Each row comes from the steps of one path. Every step used is in the known rows, and no mark comes twice. Write the path behind each row, first mark first.
(in the rows, 128 means zero)
Known rows
P > B > A > S > M > D: [144  85 244 180  68 119 163 177 135 191  89 245 129 112 166 111 146 155
 121 112  79 167  69  64  92  64 123 143 194 105 141 159 144 140 168 129
 107 157 204 125 116  74 108 135 174 112 165 122  57 146 133 157  87 109
 108  81 174  85 135  83 136 133]
A > S > M: [ 74  61 169 137  84 171 156 140 122 109 118 189 142 157 148 165 171 145
 162  79  93 101  79  41 111 102 155 134 136 131 134 142 105 139  61 159
 128 127 151 102 135 109 114 169 154 105 104 141 121 117 121 129 100 123
 126 125 185  94 157 110 166 118]
G > K > D > U: [ 99 203  80  82 137 129  81 117 140 128 118 136 118 110 130 123 149 107
 108 144 141  95 161 124 127 165 132 133 121 123 110 138 114 149 140 143
 100 133  92 139 111  97 117  83 119 150 133 167 131 159 185  95 146 144
 154 110 131 132 177 125 109 117]
S > M > D > K: [ 99  87 135 109 127 128 145 138 127 122 140 110 143 162 150 192 126 139
 110 137 127 112  51 128 153 105 115 137 131 118 131 148 133 120 112 166
 121 108 134 108 117 143 107 130 125 117 114 154 124 147 130 137 100 156
 125 143 111 128 105 157 115 135]
K > G > U > D > M > S: [176 196 104 107 115 130 119  63 106  89 144  95 138 110  96 167  95 112
 149 147 143 139 126 176 135 113 138 121 125 160 142  99  95 112 163 131
 126 128 133 114 156 185 133 105 122 130 127  64 114  88 100 121 138 131
 138 141 134 138 124 128 144  79]
B > A > S > M: [132  35 166 153  71 143 160 158 105 148 110 218 109 136 138 146 173 133
 161  99  92 119  54  33  81  86 155 125 159  95 144 153 134 131 114 172
 120 112 187 130 115  66 121 147 162  80 168 152  74 135 155 149  69 127
 117  93 176 110 141  92 127 114]
P > B > M: [ 99 136 207 123 133 104 152 108 144 174  86 211 114 129 178 107 132 145
 129  67  99 147 133  99 105 113 104 154 160 131 120 116 162 181 215  81
 127 178 139 122 145 100 156 147 155 112 133  96  77 136 104 124 125  83
 108 107 149 105 148 103 127 153]
D > K > G: [146 179  76 111 109 157 131 145 115 109 183  67  82 128 123 166 124 108
 177 198 167  99 144 137 136 145 135 121  83 145 130 122 186 128 149 132
 149 124 115 137  96 121 146 119 102 135 105 121 193 123 116 129 116 174
 123 138  67 132 103 142 123 128]
P > B > V: [133 160 208 169 119 114 165 164 152 179 122 205  81 151 158  68 134 164
 149 134 107 134 189 113 103 142 115 156 154 128 130  90 173 154 144 102
 111 195 168 106 121  88 127 155 171 120 141  80 125 116 136 153 147 113
 145 118 133 115 112  67 132 159]
A > B > M > D > U > G: [106 103 154 134 181  86 121 175 170 161  94 150 160 106 146 107 116 138
 108  71  93 143 137 129 105 129 128 122 186 119 133 122  90 127 120 129
 121 119 133 123 161 138 165 142 164 119 113 137  96 143 134 145 126  42
 109 155 185 129 120 154 113 128]
M > D > U > G: [145 102 113 161 132 124 111 138 140 129 137  93 133 107  89  79 123 128
 100 121 128 169 162 147 152 144 128 108 126 133 136 116  90 109  92 120
 122 117 112 155 116 156 123 128  96 142 144 136 127 140 136 133 157 123
 134 136 143 129  95 122 124 112]
M > D: [107  74 114 133  88 149 134 123 140 121 121 104 138 126 146  67 127 159
  86 107 116 153 138 151 163 112 103 116 113 120 133 144 121 110 122 118
 120 140 111 134 121 112 108 136 151 138 158 148 152 162 122 124 154 109
 151 141 104 130  92 119 137 137]
S > M > D > U > G > K: [116  92 147 114 160 131 123 132 139 121 135 136 156 140 123 185 133 122
 113 116 140 138  71 115 140 141 136 145 159 129 123 140  98 127  73 164
 107  96 126 106 124 169 118 119 116 136 104 159 117 145 154 133 111 153
 106 143 162 121 123 141 113 112]
S > M > D: [ 90  66 155 115 130 143 149 133 126 117 120 131 151 151 152 162 131 148
 107 102 127 135  63 115 153 106 112 134 148 115 130 140 111 122 100 150
 115 111 142  98 133 145 118 143 152 122 114 145  99 158 119 134 109 132
 134 130 131 120 106 136 133 131]
G > U > D > K: [142 209  95 111 115 117  66  63 117  97 136  90 107 164  91 147 152 132
 128 146 141 118 137 150 155 127 118 153 107 126 166 143 112 114 147 153
 141 156  99 113 137 125 112 113  94 116 169 105 144 110 162 121 146 123
 133 155 101 169 126  94 127  92]
U > D > K > G > V: [182 191  74 127 127 133 136 166  98 119 149  77 127  97 121 101  95 122
 129 190 170 107 140 204 144 106 122 141  89 107 135 141 177  87 116 117
 163 141 119 130 136 122 120 108 121 146 119  97 198 120 113 135 133 155
 140 152  59 136 114 148 115 156]
U > D > K > G: [159 203  66 131 127 146 117 160  82 114 134  55 118  94 122 124 108 121
 124 174 161 116 125 189 165 100 110 115  98 121 138 144 159  89 132 116
 164 139 124 147 117 124 128 108 103 162 127  95 181 127 123 135 138 149
 130 132  69 128 114 147 113 127]
S > M > D > U > G > V: [137  66 159 134 161 110 149 149 143 130 141 143 159 145 108 156 116 121
 123 134 144 135  95 130 126 148 142 140 150 106 131 121 103 124  62 153
 114  92 140 100 150 176 118 136 139 124 107 136 101 123 124 148 106 149
 121 148 145 124 105 137 127 139]
X > D: [102  87 164 140 122 154 149 108 141  99  94  95 135 147 114  80 116 153
 131 102 128 141 195 104 145 131 106 105 100 132 124 128 165  90 108  68
 121 142 135 135 107 106 133 170 106 150 122 139 131 106 136 116 148 100
 126  89  99 145 125 121 152 117]
A > B > P: [ 70 134 162 140 139 151 163 164 181 157 138 141  80 118 162  85 141 155
 132  28  95 142 167  85  90 120 165 118 149 110 135  98 147 135 110 104
 120 125 142 139  98  63 181 157 196  68 112 128 109 145 141 163 136  94
 132 141 152 127  95 124 136 126]
X > D > K: [118 120 134 136 116 134 139 122 139 100 116  63 119 157 108 125 110 143
 131 145 133 121 179 110 143 128 108 119  94 140 126 138 186  94 124  91
 137 141 124 138  93 103 129 155  82 142 113 151 168  97 144 121 140 133
 114  97  72 163 132 136 127 115]
K > D > M > S: [111 162 112 122 116 103 123  96 107 122 101 129 133 117 147 142 107 121
  98 100  91 104 144 140 111  97 131  89 111 132 104 123 101 146 158 110
 140 112 131 137 142 135 125 100 155 115 116 133  67 130  92 128 130 142
 168  84 165 134 181 162 116 133]
D > U > G > V: [172 133 133 150 159 111 126 129 159 119 161 133 101 120  61  92 138 103
 181 129 152 129 200 102 100 199 169 130 110 115 137  91 128 141  71 110
 145 111 102 137 126 141 138 137 120 116 121 115 144  98 142 148 138 161
 117 144 142 144 111 103 133 139]
U > G > K: [123 121 112 129 161 172 117 123 118 110 161 131 124 118 154 124 156 120
 127 129 167 125 146 141 142 188 148 131 102 148 115 158 163 147  95 132
 160 142  94 116 118 111 129 143 166 133 118 142 224 102 162 116 144 153
  82 146 140 168 160 124 119 143]
S > M > D > U > G: [122  72 161 134 164 126 130 146 135 123 132 125 148 143 107 175 126 124
 116 107 131 142  76 110 145 133 131 126 155 125 134 122  88 127  68 154
 109  88 136 110 127 173 125 132 112 131 102 141  89 136 133 138 108 147
 115 134 160 119 101 144 129 114]
M > D > K > G: [146 127  82 126  95 146 133 158 115 126 160  56 130 111 137 117 103 133
 112 187 147 132 126 193 163 111 112 116 106 141 131 134 145 101 148 137
 128 124 125 145 105 131 111 110 108 150 136 137 188 146 103 124 139 137
 149 148  67 130  88 149 129 132]
G > K > D > M: [ 95 182  89  72 154 131 100  84 127 120 117 141 149 136 175 139 140 119
 102 132 110  80 114 133 118 141 128 134 126 124  87 159 132 152 142 135
 124 127 103 124 142 112 127  93 154 133 127 164 141 156 149  96 135 151
 154 124 129 138 199 153 117 146]
S > M > D > K > G > V: [142  89 129 105 129 124 169 164 128 124 163 116 155 144 147 181  96 123
 135 184 160 102  65 165 133 113 128 156 126 123 121 132 150 121 105 156
 118  97 152  91 133 159 108 122 140 125  99 144 146 133 101 143  93 160
 132 156  86 124  91 153 122 147]
G > V: [133 106 129 119 112 132 172 113 167 122 154 155 111 139 134  56 136 134
 167 127 151 102 186 123 110 164 152 156  80  86 121 120 178 138  93 104
 142 140 112 103 142  92 128 152 191  85 133 124 171 111 110 129 137 149
 155 161  83 149 112 100 137 184]
A > S: [ 85  84 138 151  53 179 141 129 126 111 119 164 123 138 142  86 173 150
 158  80  96 115 140  61 113 106 151 117 108 133 131 147 120 130  82 134
 135 150 128 133 130  79 114 166 153 105 135 141 158 124 122 120 134 106
 141 125 162  95 154  93 168 111]
P > B > M > D > U > G: [140 117 204 154 157  83 129 136 146 185  94 202 148 107 152 102 120 134
  94  92 102 177 127 142 108 118 105 142 179 137 116 113 116 165 205  90
 120 166 144 137 149 143 142 136 123 136 129  97  76 138 103 127 127  75
  96 114 164 105 139 113 117 148]
P > B > A > S > M: [138 107 244 176  77 128 160 167 133 187 100 252 108 123 158 129 163 142
 149 104  79 153  82  37  75  80 137 145 185 103 145 149 157 154 161 124
 114 160 202 125 115  65 122 146 163  95 148 120  56 135 130 158  84 117
 101  71 182  90 145  77 144 132]

Write each row's path
[149 148 127 157 154 131 107 122 143 113 143 105  85 129  61 120 155 104
 171 103 141 143 180  84 125 189 153 110 118 131 142  89 113 133  72 117
 139 117 105 150 112 144 152 133  89 139 121 117 125 119 158 135 141 152
 103 130 162 129 109 105 131 111]
D > U > G
[120 104 122 107 129 138 144 161 112 121 150 100 140 149 148 201 106 128
 128 169 144 117  52 146 147 104 120 136 141 137 124 139 135 117 117 166
 118 101 143 109 121 162 118 122 121 139 101 143 134 146 112 133  92 154
 125 139 106 114 103 162 126 132]
S > M > D > K > G
[169 158  98 158 166  93  94 154 131 139 128 131 106  90  91  91 132  94
 118 159 158 113 217 152 108 169 144 117  96 100 122  99 104 133  99 108
 131 103 121 148 136 132 138 102 122 155 117 133 114 115 113 136 140 145
 164  99 145 136 139 132 123 156]
K > D > U > G > V
[155 165  99 163 164 108  72 144 105 130 117 114  96  97  93 115 141  95
 114 136 144 127 204 136 128 153 134  95 109 116 120  98  91 131 103 115
 129  99 124 157 121 131 142 105  94 170 120 139  90 130 122 139 145 135
 149  83 160 122 140 133 123 131]
K > D > U > G
[142  75  84  89 125  95 164 123 120 152 136 151 163 124 161 116  79 118
 106 166 137 103  91 211 117 115 112 152 126 131 108 111 142 134 205 131
 129 113 114 125 166 145 133 128 144 110 141 132 157 124  96 113 111 103
 134 170  75 132 126 160  95 163]
B > M > D > K > G > V
[171 190  87 117 132 155  99  97 107  97 153  89 117 109  93 128 119 117
 153 166 170 139 156 171 153 127 125 132 112 139 148 106 116  97 150 132
 116 139 126 116 144 149 136 115 115 151 137  75 139 106 105 112 148 111
 145 143  98 139  98 109 151  97]
K > G > U > D
[ 96 132 142 112  98 116 163  52 135 105 124 122 135 150 136 153 111 133
 150  66  77 122 103  88 100 125 150 104 120 157 116 116 125 152 132 112
 152 128 116 131 137 144 136 128 163  77 111 118  90 111 113 134 124 157
 125 126 171 127 160 142 131 119]
D > M > S
[138 171 110 125 157 137  96 116 150 114 149 122 100 125  79 124 158 100
 163 118 150 133 167  91 120 204 158 126 121 142 130 115 119 143  87 144
 129 127  86 141 104 132 134 122  96 134 122 135 160 129 188 120 139 162
  93 145 161 137 140 113 118 107]
D > U > G > K
[123 186  93 137 141 104  84 133 128 132 103 105  95 108  96 108 142 107
 118 126 123 113 201 103 124 140 127 102 105 106 124  96  94 138 126 117
 107 118 117 159 115 113 135 102  88 152 131 144  59 160 130 121 142 120
 182  78 143 107 126 128 131 123]
K > D > U
[138 144 176 124 128 100 146 135 132 185 114 172 141 109 180 123 102 136
 108 142 115 159 111 161 117 101  91 147 167 140 113 124 154 158 244  96
 115 164 141 131 140 126 133 119 131 134 137 102 108 138  81 123 124  86
 109 117 113 108 132 132 118 151]
P > B > M > D > K > G
[168 193 100 115 151 132 102  66 112  91 152  88 132 128  93 153 112 110
 158 154 150 136 126 161 132 125 131 130 121 145 142 104 107 105 163 131
 125 126 132 122 166 173 151 109  92 145 125  67 114 111  94 111 137 121
 143 152 110 130 114 133 161  97]
K > G > U > D > M
[124 155 116 121 156 126 122  95 109 106  97  94 152 136 131 105 124 146
 109  77 101 132 108 133 133  99 111 116 127 105 119 141 127  99 123 106
 161 142 131 140 171 145 138 125 130 127 123  91  97 143 113 121 134 137
 141 131 123 126 141 154 137 133]
U > D > M
[ 75  41 157 146  74 160 154 158 124 123 107 177 172 144 156 137 150 157
 127  90  86 118  59  75 120  77 136 130 149 132 124 162  84 119  71 164
 116 121 156 109 139 120  92 161 150 122 116 145 122 134 113 129 113  96
 143 130 165  88 150 120 168 114]
A > S > M > D
[146 147  82 115  92 130 109 118 127 117 167  64 126 134 116 137 108 126
 126 191 147 135 126 191 160 121 113 131 112 147 146 126 119 111 171 150
 120 127 117 132 117 147 106 104 108 143 145 129 178 129 117 121 144 128
 149 160  73 147  91 133 128 109]
M > D > K > G > U
[145  32 160 155  68 123 149 168 113 153 105 207 118 120 110 136 155 129
 147 114  81 132  45  48  85  89 148 118 177  96 151 145  97 121 108 172
 101 101 188 149 111  98 104 135 135  92 177 154  46 154 173 149  82 126
 128  94 189  89 123 101 124  94]
B > A > S > M > D > U
[148 155 122 130 127 128 122 101 134  92 140  52 119 154  84 156  97 122
 161 190 159 124 183 141 143 141 119 120  99 161 135 106 164  93 152 107
 116 131 136 130  99 138 126 128  63 154 119 120 170  72 136 114 140 128
 112 114  64 160 120 130 138  93]
X > D > K > G > U
[128 190  86 123 115 136 109 141  94 115 117  68 116 125 125 108 132 140
 104 127 140 118 121 158 166 100 104 128 100 106 137 165 160  95 114 125
 165 156 111 141 119 102 117 122 115 135 143 115 169 137 148 135 142 146
 133 139  81 149 125 136 103 134]
U > D > K
[ 98  84 153 118 140 121 136 129 149 121 116 122 140 158 114 170 130 136
 124 105 116 133  74  91 140 123 122 133 160 114 129 118  85 131  84 157
  96 101 140 115 123 163 125 130 104 132 114 138  63 167 143 133 107 139
 137 129 151 100  97 133 137 115]
S > M > D > U
[134 147  88 132 172 155 100 142  99 121 138 142 138  99 155 120 147 107
  95 147 172 113 161 166 141 168 136 119  96 140 111 157 139 141 114 126
 156 126 102 124 125 112 124 120 163 157 116 157 207 111 152 121 142 143
 104 123 138 166 185 144 106 145]
U > G > K > D
[161 199  75 106 107 135 102 100 119 103 187  66  80 156  96 188 132 107
 188 210 164 110 139 140 137 158 141 142  94 154 153 107 152 129 164 151
 135 132 108 118 109 134 129 107  88 117 129 118 181 101 117 119 122 161
 125 154  73 155 106 119 135 104]
D > K > G > U
[134 102  79  80 129  95 117  89 115 134 130 131 147 145 143 160 106 123
 115 160 130 118  84 192 127 119 104 145 141 155 130 106 100 144 225 145
 117 115 104 118 158 161 128 122  99 115 153 126 136 124 116 102 123  86
 136 167  97 143 134 145 106 123]
B > M > D > K > G > U
[137 147  94 128 186 141 101 122 102 120 145 139 148 121 159 143 140 109
  98 138 147 105 132 153 120 168 144 119 114 141  97 153 138 147 125 123
 161 117 114 128 143 135 128 111 160 149 107 141 180 116 133 115 133 151
 104 131 144 158 190 166 113 153]
U > G > K > D > M
[116 124 163 145 136 121 124 106 165  99  93  84 119 142  57  92 116 135
 153  95 118 147 216  68 129 152 119 103 116 138 130  99 137 100  85  82
  98 135 129 151  99 123 143 155  56 148 123 133  90 110 156 114 158 111
 124  85 108 131 113 110 154  91]
X > D > U
[110 117  97 120  87 132 125 142 130 129 142  75 132 141 144 107 125 146
  95 148 122 129 120 161 161 112 105 128 108 128 129 153 136 112 131 137
 136 134 110 138 106 110 103 123 117 132 155 155 177 156 128 122 141 134
 141 151  78 141 103 132 113 135]
M > D > K
[119 131 204 127 133  77 132 113 160 185  83 196 139 121 155  93 122 143
 103  81  92 170 125 116 105 106  97 153 181 131 117 110 121 161 215  89
 102 174 134 140 140 125 138 136 112 124 145 110  54 156 110 120 137  74
 123 111 149  97 128 106 133 135]
P > B > M > D > U
[135 155 101 125 156 135 117 110  99 123 142 142 150 100 159 148 123 103
  96 141 143 114 138 170 122 153 150 114 113 156  99 152 122 156 133 123
 164 118 116 122 136 138 118 109 180 135  99 143 184  94 148 129 132 161
  97 121 174 165 200 164  98 147]
U > G > K > D > M > S
[125  62 107 111 162  99 122 110 123 138 104 156 156 123 125 111 115 123
  92  81 112 152 107 152 121 136 113 123 146 140 116 103  84 137 167 119
 126 106 106 138 160 160 144 145 105 122 153 138  91 134 126 116 134  79
 123 146 143 122 136 140 100 129]
B > M > D > U > G
